Each row comes from the steps of one path. Every step used is in the known rows, and no mark comes twice. Write the path behind each row, first mark first.
In the rows, zero is written as 128.
Known rows
suridi/nanubek: [ 12 117 127  86 127 115  30 123 146 112 118 147 102 115 144 129 144 163
 101 132 110 129 134 186 126 118 131 128]
betini/domo/segiz: [ 88 155 113 119 138 179  97  79 115 119 113 142 105  98 188 102 149 100
 145 122 119 177 131 190 112  75 124 125]
domo/betini/zanag: [109 110 126 101 146 127 103  94 108 106 116 144 110  93 127 133 121 135
 127 113 151 167  80 163 134 109 113 117]
segiz/domo/betini/nanubek: [ 96 128  82 116 133 148 122  68 114 113 144 147 100 101 145  75 142 106
 112 110 111 183  81 114 136 115 106 132]
betini/voda: [ 55 129 120 101 148  76  45  86 159  87  83 162 100 104 177 153 133 169
 135 126 131 172 120 182 128  61 128 136]
zanag/betini: [ 88 133 105 116 182 126  68 117 149  67  95 132  98 158 149 148 141 150
 121 136  97 131 122 169 130 105 101 136]
betini/domo/segiz/zanag: [ 96 155 150 103 138 158 106  62 116  98 120 131  97 142 177  63 131  95
 172 145 124 162 109 154 107  68 124 149]
domo/segiz/zanag/betini/dama: [125 165 170  95 155 168  71 108 145  62  95 119 110 161 137  93 108 103
 159 165 116 169 119  99 125 117  95 139]
tunen/desus/nanubek: [ 88 112  87  97 163 135  57 125 113 121 121 114 132  99 122 121 149 174
 131 139 100 126 122 179 137 120 178 141]
suridi/nanubek/betini: [ 26 137 104 125 147 130  60 152 147  80  99 143 117 124 150 122 141 164
 108 129 108 112 153 150 135 116 125 140]
betini/dama: [ 43 121 128  94 140 137  41  78 144 111  86 145  87  87 145 119 111 120
 130 128 121 181 116 165 129 100 118 122]
voda/betini: [ 46 131  85 102 163 120 101 119 139 108  85 145  82 122 137 136 126 126
 105 139  92 143 106 197 112 112 102 150]
nanubek/desus: [ 45 156 111 114 168 154  65 110 167 103 120  95  59  96 152 111 148 157
 117 151 113 152 144 199 153  92 109 155]
voda/betini/zanag/segiz: [117 103  87  96 110 112 104 182 143  89 103 161  92 115 127 144 134 151
 164 151 111 124  99 169  94 155  99 154]
domo/segiz/zanag/betini/tunen/desus/nanubek: [181 147 138 105 147 169 108 156 107  86 125 107 144 174 125 102 163 156
 174 167  97 134 130  84 140 102 154 162]
domo/segiz/zanag/betini/voda: [138 172 164  98 169 114  74 120 162  34 100 141 118 173 175 128 126 152
 168 162 129 160 119 121 126  80  96 150]
voda/betini/domo/segiz: [ 89 174  85 116 139 178 140 107 114 114  83 153  95 111 163 118 147  83
 135 136  87 163 126 191 101 100 103 128]
desus/nanubek/betini/tunen: [113 113  86 148 140 132 120 140  96 111  85 135 114 136 165 118 145 154
 123 128  92 173 151 117 119  55 137 163]
desus/nanubek/betini/zanag/segiz/domo: [168  98  86 136 121 155 122 176  92  57 139 163 120 124 136  50 148 153
 175 151  97 129 129  86  95 146 119 172]
segiz/domo/betini: [ 69 137 114 113 171 154 105  45 119  95 123 148  84 114 128  57 138 111
 112 111 133 154  94 154 146 120 110 144]
desus/nanubek/betini: [105 115  77 143 177 141  96 144 103  90 103 125 121 130 153 103 128 153
 105 126  90 151 141 150 112  97 124 155]
tunen/betini: [ 57 116 103 121 172 137  64  85 116 127 104 149 103 122 150 134 139 158
 147 123 106 139 120 176 139 126 137 147]
desus/nanubek: [ 89  99 105  97 151 130  71 116 100 119 114 128 107 122 144 110 126 148
 107 126  91 171 117 183  98  98 143 144]
voda/betini/zanag/segiz/domo: [112 109  87 103 106 135 124 154 132  76 118 186  82 110 118  81 146 127
 186 165 103 114 100 136  98 160  97 166]

Write each row's path
[131 122  96 108 147 136 110 119  93 136 107 116 137 110 112 127 166 158
 118 107 128 150 109 139 157 112 164 134] -> domo/betini/tunen/desus/nanubek
[124 162 109 109 149 136 109 150 181  51 132  86  79 173 140 118 155 157
 143 182  75 146 117  96 145  99  81 155] -> segiz/zanag/betini/nanubek/desus
[ 56 138 105 144 157 148  68  99 141  86  67 145  99  96 154 112 113 129
 127 131 114 166 137 125 144  98 113 140] -> nanubek/betini/dama
[ 56 145  67 116 134 129 134  98 127  95  61 163  80 131 142 134 151  97
 133 130  77 148 111 199 100  92 105 128] -> voda/betini/domo
[ 75 125  52 103 121 117 121 133 140 127 106 150  95 109 155 153 129 125
 106 142  63 168  93 160 107 111  99 135] -> voda/betini/nanubek
[117 120 109  98 143 108  96 125 156  61 124 124 107 187 146 126 135 142
 146 157  78 146  89  93 120  96  96 153] -> segiz/zanag/betini/nanubek
[151 110 122 102 134 116  95 152 127  92 135 136 116 111 132 124 131 153
 150 110 164 136  88 157 118 157 108 132] -> domo/betini/zanag/segiz
[ 82 140 164  85 168 151  72  84 132 108 134 109  89 134 172  70 108 127
 152 151 141 158 110 154 124  85 121 168] -> domo/segiz/zanag
[ 82 131 124 122 141 149 127  47 108 115 106 158  73 117 135  66 155 114
 130 112 139 176 104 128 158  80 117 153] -> segiz/domo/betini/tunen
[ 49 124 103 113 141 127  65  92 146 131 100 131  99  95 144 142 171 170
 156 139 133 134 124 161 181  73 169 157] -> betini/tunen/desus
[117 136 125 103 131 160  81  98 143  86 114 143  86 111 119  49 136 108
 144 110 157 156 103 119 128 179 103 136] -> zanag/segiz/domo/betini/dama
[116  91 117  98 118 115  65 158 137  97 136 148  95 104 153 129 135 164
 178 139 146 130 110 165 107 130 123 148] -> betini/zanag/segiz
[140 118  90 122 153 138  94 152 116  95  97 123 133 154 117 155 186 181
 146 146  83 127 139 125 147 101 156 141] -> zanag/betini/tunen/desus/nanubek
[ 75 176 140 123 119 166 109 130 125  66 108 139 128 155 164  71 142 117
 157 145 105 126 151 110 122  92 121 141] -> suridi/nanubek/betini/domo/segiz/zanag
[131 167 151 105 158 163  96 123 147  79 110 113 119 163 144 114 166 154
 191 168 130 117 127  95 175  88 143 167] -> domo/segiz/zanag/betini/tunen/desus
[ 68 181 105 142 120 183 101 138 123  81 102 152 134 112 180 106 160 121
 135 123 103 136 170 141 120 104 118 117] -> suridi/nanubek/betini/domo/segiz
[157 186 119 109 155 184 113 160 170  66 153  73  96 152 165 104 144 138
 147 181  87 165 128  85 137 103  76 157] -> domo/segiz/zanag/betini/nanubek/desus
[149 150 124 101 141 150 100 136 142  73 151 106 120 169 175 113 124 123
 150 163  92 167 102  86 115 103  94 144] -> domo/segiz/zanag/betini/nanubek
[109 175 125 142 157 177 136  93 121  66 101 134 113 147 181  63 129 103
 172 143 117 153 134 119 123  66 111 165] -> nanubek/betini/domo/segiz/zanag
[161 114  67 137 129 162 110 188 108  60 140 155 145  97 115  61 170 176
 198 161 101  87 134  78 131 170 150 175] -> tunen/desus/nanubek/betini/zanag/segiz/domo
[ 98 171 118  97 134 163 153  93 118  90  89 145  85 153 153  82 126  77
 164 156  90 154 105 162  98  90 104 151] -> voda/betini/domo/segiz/zanag
[ 86 153  73 130 140 162 100 129 146 131 138 115  91  92 159 142 161 167
 143 152  75 163 132 139 152 125 119 144] -> tunen/betini/nanubek/desus
[ 93 149 126 109 167  86  75  84 148  89  84 151 117 107 156 146 125 158
 111 102 152 177  98 178 141  85 110 121] -> domo/betini/voda
[ 78 118 109 110 141 135  61 115 153  88 142 146  68 127 159  51 157 140
 163 139 129 124 122 161 119 141 119 174] -> zanag/segiz/domo
